Known rows, with every step that occurs
liful, dutak, fomip: .15; .00; -.11; -.02; -.12; .14; -.02; .13; .09; .05; -.03; .11; .53; .09; -.30; -.10; .04; .04; -.10; .09; -.09; .23; -.10; .07; -.35
giva, fomip, dutak: -.05; .04; -.11; .22; -.07; .33; -.06; .04; .20; -.13; -.01; -.04; -.21; .17; -.06; .11; .01; .02; -.07; .03; .12; .10; -.07; .04; -.10
ranum, fomip, giva, liful, dutak: .09; -.01; .09; .01; -.14; .23; .12; -.08; .27; .55; .11; .12; .08; .00; -.27; -.03; -.07; .03; .25; -.09; -.01; .16; .03; -.15; -.11
fedes, fomip, ranum, liful: -.14; -.05; .15; .06; -.41; .09; -.05; .01; -.20; .01; .03; .02; -.47; -.05; -.13; .08; -.13; .04; .19; -.12; -.07; .00; .08; .03; -.05
fedes, liful, dutak: .08; -.07; .11; -.06; -.16; .14; .13; .00; .15; .26; .09; -.06; -.04; .09; -.25; -.14; .14; .08; .25; -.01; -.15; .22; .02; -.19; -.15
fomip, dutak, liful: -.16; -.03; .08; .05; -.14; .22; .04; .08; .02; .06; .08; -.06; -.16; .24; -.11; .23; .28; .12; -.24; .00; -.12; .11; -.01; .08; .01
dutak, fomip, giva, liful: -.25; -.12; -.14; .05; .02; .23; -.10; .09; .09; .22; .06; .11; -.13; -.07; -.16; .18; -.09; -.11; -.16; -.04; -.04; .16; .01; .17; -.06
fomip, ranum: -.33; -.02; .17; .20; -.13; -.04; -.14; -.09; -.17; .04; .07; -.05; -.31; -.03; -.10; .11; -.17; .03; -.07; -.10; -.02; -.04; .05; -.04; .00
fedes, liful, dutak, fomip, ranum: .03; -.08; .13; .02; -.18; .07; -.07; .12; -.24; .15; .04; .12; -.24; -.05; -.26; -.07; .02; .07; -.04; -.03; -.16; .04; .09; -.09; -.31
dutak, fomip, ranum: -.20; -.04; .03; .13; -.13; .01; -.18; .08; -.26; -.03; .00; .07; -.12; -.06; -.16; .08; -.12; .02; -.24; -.04; -.05; -.02; .02; .08; -.19
giva, liful, ranum, fomip: .09; -.11; -.24; .01; -.08; -.03; .12; -.22; .08; .42; -.15; .07; .29; -.20; -.07; .17; -.07; -.01; .16; -.15; .17; -.14; -.03; .14; .01
dutak, fomip, ranum, liful: -.18; -.03; .06; .06; -.39; .01; -.17; .10; -.24; .07; .02; .05; -.44; -.01; -.15; .09; -.12; .02; -.06; -.08; -.06; .02; .05; .08; -.15
vomama, fomip: -.49; .05; .01; .09; -.03; -.22; -.04; -.07; .20; -.16; -.09; -.13; .00; -.01; -.01; .14; -.11; .01; -.32; .12; -.07; .09; -.11; .24; -.04
ranum, fomip, dutak, liful: -.03; -.01; .08; .01; -.23; .25; .15; .06; .03; .23; .02; -.03; -.05; .22; -.12; .20; .26; .14; -.14; -.06; -.04; .02; -.02; .03; -.04
fedes, fomip, ranum: -.16; -.06; .14; .14; -.16; .12; -.02; -.04; -.20; -.11; .01; .05; -.17; -.11; -.14; .07; -.12; .04; .06; -.09; -.07; -.06; .05; .03; -.08
vomama, vama: -.24; .12; -.12; .29; .01; .16; -.20; -.17; .12; -.22; -.02; -.19; .06; .07; -.18; .08; -.06; -.08; .19; .04; .12; .11; -.03; .19; -.16
giva, liful: -.24; -.12; -.09; .15; .15; .04; -.05; -.09; .21; .16; .01; -.01; -.08; -.11; -.08; .18; -.13; -.07; .03; -.08; -.02; .20; -.08; .07; .07
fedes, fomip, dutak: .01; .05; .04; .02; -.08; .37; .06; .06; -.01; -.33; .02; -.01; -.06; .17; -.10; .09; .00; .13; .02; -.02; -.02; .16; .00; .19; -.04
giva, liful, dutak, fomip, fedes: .13; .00; -.09; .15; .02; .03; -.07; .05; -.08; .27; .05; .25; .04; -.08; -.26; -.08; -.21; -.11; -.07; -.02; -.13; .23; -.12; .03; -.21
ranum, liful, fedes, fomip, dutak: .19; .06; .04; -.11; -.24; .30; .04; .00; -.08; -.27; -.13; .07; -.14; .12; -.11; .02; .00; .06; .16; .00; -.04; .19; -.03; .26; -.01
ranum, fomip, giva, liful, fedes: .03; -.05; -.07; -.08; -.12; .09; .00; -.21; .10; .36; -.18; .13; .07; -.14; -.13; .02; -.11; -.18; .13; -.06; .04; .10; -.09; .17; .09
liful, giva: -.20; .05; .07; .16; -.18; .11; .01; -.08; .20; .02; -.23; -.12; .34; .04; -.08; .07; -.03; -.07; .00; -.07; .02; .13; .03; -.05; -.23
fedes, liful, ranum, fomip, giva: -.12; -.06; -.08; -.11; -.37; .20; .10; -.06; -.08; .42; .06; -.05; -.13; -.02; -.10; .10; .06; .00; .07; -.13; .09; -.18; .15; .12; .03
giva, fomip, ranum: -.21; -.06; -.01; .35; -.15; .09; -.14; -.07; .00; .08; -.03; .02; -.31; -.11; -.11; .08; -.11; -.06; -.02; -.04; .07; -.11; -.01; -.12; -.13
fedes, fomip, dutak, liful, giva: .00; .00; .14; .06; -.25; .35; .17; .06; .10; .00; -.23; .00; .21; .12; -.12; .15; .28; .06; -.05; -.04; -.10; .10; .09; -.03; -.29
dutak, liful, fedes: .01; -.08; -.05; -.07; -.19; -.01; .01; -.15; .02; .15; -.22; .03; .29; .01; -.15; .03; .20; -.11; -.07; .07; -.11; .13; -.17; .17; .04
fedes, fomip, ranum, liful, dutak: .15; .00; .23; .01; -.40; .13; .05; -.03; -.04; .20; .07; .11; -.16; .03; -.27; -.11; -.06; .12; .34; -.07; -.10; .12; .08; -.16; -.20

Rows
.20; -.01; -.02; -.06; .01; .30; .06; -.03; .00; -.22; -.15; .13; -.06; .02; -.11; .06; -.02; .03; .13; -.01; -.04; .21; -.05; .26; .01
giva, liful, fedes, fomip, dutak
.05; -.03; -.17; .15; -.06; -.10; .03; -.22; -.13; .48; -.03; .15; -.07; -.23; -.08; .09; -.27; -.11; .10; -.18; .09; -.09; -.06; .10; .06
giva, liful, ranum, fomip, fedes
-.07; -.07; -.07; -.04; -.05; .07; -.09; -.19; .08; .23; -.14; .10; -.01; -.13; -.12; .04; -.10; -.20; .06; -.02; -.02; .18; -.08; .20; .14
fomip, giva, liful, fedes
.12; .06; -.04; .09; -.24; .03; -.08; .09; -.17; .22; .07; .19; -.05; .03; -.26; -.12; -.19; -.07; -.04; -.01; -.13; .20; -.09; .03; -.23
ranum, liful, dutak, fomip, fedes
.18; -.12; -.14; -.07; -.01; .17; .08; -.14; .08; -.08; -.27; .17; .32; -.21; -.16; -.02; -.05; -.12; .24; .00; -.08; .19; -.15; .25; -.01
giva, liful, fedes, fomip
.16; -.05; -.10; -.08; -.16; .18; .08; -.12; .02; -.21; -.26; .08; .45; -.10; -.16; -.08; -.01; -.08; .19; .04; -.07; .15; -.15; .26; -.03
liful, fedes, fomip
-.15; -.01; .11; .13; -.19; .10; .07; -.01; -.02; .19; -.15; -.09; -.23; -.06; -.09; -.03; .01; -.12; .10; -.13; -.11; .12; .08; -.15; -.22
fomip, fedes, liful, giva
.10; -.14; -.19; -.07; -.15; .15; .09; -.05; -.15; .04; -.07; .08; .13; .02; -.08; .25; .29; .11; -.10; .00; -.03; -.09; .07; .28; -.01
fedes, fomip, dutak, liful, ranum
-.17; -.17; -.26; .02; .00; .02; -.07; -.17; -.01; .30; .01; .08; -.07; -.18; -.04; .27; -.06; -.07; -.02; -.09; .08; -.05; .11; .25; .11
fomip, giva, liful, ranum
-.35; -.10; -.03; .10; .01; .19; -.07; -.03; .17; .27; .13; .01; -.28; -.06; -.10; .21; -.13; -.10; -.03; -.09; -.01; .14; .03; .08; .10
fomip, giva, liful
-.06; -.07; -.06; .16; -.16; .32; .05; .09; .16; .10; -.01; -.01; -.16; .18; -.12; .20; .31; .04; -.19; .05; -.04; .05; -.06; .01; -.10
giva, fomip, dutak, liful
.04; .03; -.15; .14; -.18; -.10; .03; -.21; -.19; .38; -.02; .08; .05; -.13; -.09; .04; -.23; -.08; .05; -.15; .11; -.12; -.06; .11; .03
liful, ranum, fomip, fedes
-.22; .04; .23; .15; -.42; .05; -.06; -.05; -.03; .13; -.18; -.06; -.23; -.02; -.09; .08; -.09; -.03; .11; -.16; .00; .03; .16; -.14; -.24
fomip, ranum, liful, giva
.03; -.11; .09; .06; -.08; .05; -.03; -.14; -.20; .00; -.16; .19; -.16; -.27; -.15; .03; -.15; -.05; .16; -.08; -.08; .01; .00; .10; -.02
giva, liful, fedes, fomip, ranum
-.02; -.06; .06; .00; -.17; .36; .15; .12; -.01; -.05; .02; .02; -.04; .18; -.14; .19; .30; .12; -.12; .00; -.15; .10; -.01; .13; -.05
fedes, fomip, dutak, liful
.10; -.02; .13; .02; -.15; .07; .10; -.01; .00; .35; .15; .02; -.24; .03; -.25; -.19; .01; .01; .23; -.04; -.19; .22; .00; -.22; -.13
fomip, fedes, liful, dutak
.06; -.02; -.01; -.07; -.37; -.08; -.16; -.08; -.24; .06; -.23; .14; -.15; -.09; -.16; -.05; -.09; -.10; .04; .00; -.06; .09; -.06; .20; -.06
dutak, fomip, ranum, liful, fedes
-.17; -.03; .06; .37; -.22; .13; -.10; -.07; .05; .12; -.19; .03; -.17; -.13; -.10; .07; -.09; -.09; .02; -.07; .09; -.11; .06; -.21; -.29
liful, giva, fomip, ranum
-.23; -.08; -.03; .07; -.08; .22; .03; -.06; .18; .44; .07; .04; -.18; -.09; -.12; .18; -.14; -.08; .08; -.15; .06; .05; .02; .04; .05
ranum, fomip, giva, liful
.02; -.17; -.31; -.04; -.09; -.08; -.03; -.03; -.31; .19; -.05; .09; -.18; -.17; -.08; .07; .05; -.07; -.06; -.05; -.06; -.07; .05; .23; -.06
dutak, fomip, fedes, liful, ranum
.16; -.06; -.10; .00; -.18; .17; .00; -.08; .07; .09; -.24; .09; .09; .07; -.14; .04; .24; -.08; -.08; .10; -.05; .11; -.16; .14; -.03
giva, fomip, dutak, liful, fedes
.02; -.09; -.13; -.01; .06; -.06; -.06; -.23; .13; .15; -.24; .09; .15; -.16; -.11; .03; -.11; -.17; .10; -.01; -.03; .22; -.17; .20; .10
giva, liful, fedes
-.35; -.05; .05; .06; -.07; -.14; .01; .02; -.10; .11; .05; -.08; -.66; -.10; -.04; .01; -.06; -.08; -.11; .00; -.21; .09; -.03; .06; -.01
vomama, fomip, fedes, liful
-.32; .07; .25; .14; -.40; -.09; -.06; -.05; .00; .07; -.24; -.05; -.30; -.07; -.05; .11; -.12; -.01; -.01; -.08; -.05; .01; .15; -.05; -.26
vomama, fomip, ranum, liful, giva
-.11; .02; .16; .10; -.23; .24; .09; .04; .12; .09; -.18; -.06; .11; .17; -.10; .18; .24; .05; -.14; -.05; -.08; .11; .09; -.06; -.24
fomip, dutak, liful, giva
.07; -.02; .01; -.09; -.17; .09; .01; -.10; -.02; .06; -.18; .04; .08; .11; -.13; .06; .22; -.02; -.11; .06; -.11; .16; -.11; .19; .06
fomip, dutak, liful, fedes
.00; .12; .07; .04; -.16; .24; .08; -.01; .05; .03; .02; -.07; -.06; .20; -.08; .10; -.04; .14; .01; -.10; .12; .05; -.02; .08; -.02
ranum, fomip, dutak
.03; -.11; .13; .02; -.24; .08; .02; -.09; -.27; .00; -.15; .15; -.07; -.16; -.18; .03; .05; -.01; .06; -.04; -.15; -.05; .01; .09; -.06
dutak, liful, fedes, fomip, ranum
-.13; .03; .14; .11; -.42; .08; -.09; .05; -.09; .10; -.23; .02; -.11; -.03; -.13; .06; -.05; -.03; .01; -.11; -.03; .05; .14; -.06; -.36
dutak, fomip, ranum, liful, giva
.18; .00; .01; -.12; -.25; .12; .09; -.11; -.03; .20; -.23; .07; .17; .09; -.14; .04; .21; -.01; -.03; .02; -.05; .08; -.14; .16; .02
ranum, fomip, dutak, liful, fedes
.09; -.12; -.19; -.10; -.24; .01; .17; -.14; -.04; .36; -.13; -.04; .12; -.12; -.07; .07; .09; .03; .20; -.13; .11; -.18; .03; .10; -.04
fedes, liful, ranum, fomip
-.06; -.16; -.20; .00; -.09; -.11; -.01; -.12; -.25; .24; .00; .00; -.31; -.17; -.03; .08; .02; -.07; .04; -.09; -.04; -.08; .06; .15; .06
fomip, fedes, liful, ranum
.06; -.04; -.21; -.01; -.22; -.02; .11; -.20; .02; .30; -.14; -.01; .42; -.09; -.07; .11; -.03; .03; .11; -.11; .18; -.17; -.03; .16; -.02
liful, ranum, fomip
.02; -.18; -.32; .10; -.11; -.03; -.01; -.12; -.15; .26; -.07; .03; -.30; -.20; -.04; .07; .05; -.13; .08; -.04; .02; -.13; .03; .10; -.01
giva, fomip, fedes, liful, ranum
.01; -.05; .12; .04; -.19; .06; -.04; -.13; -.26; -.11; -.15; .13; -.05; -.17; -.15; -.02; -.12; -.03; .12; -.05; -.07; -.03; .00; .10; -.04
liful, fedes, fomip, ranum
-.27; .00; -.10; .00; -.24; .29; -.12; .16; -.05; .02; .10; .00; .07; .12; -.18; .08; -.02; -.06; -.30; .02; -.03; .08; .02; .22; -.13
dutak, fomip, giva
.18; -.12; -.08; -.11; -.21; .20; .15; -.07; .00; -.07; -.26; .12; .44; -.07; -.20; -.01; .20; -.08; .10; .06; -.15; .12; -.14; .23; -.06
dutak, liful, fedes, fomip
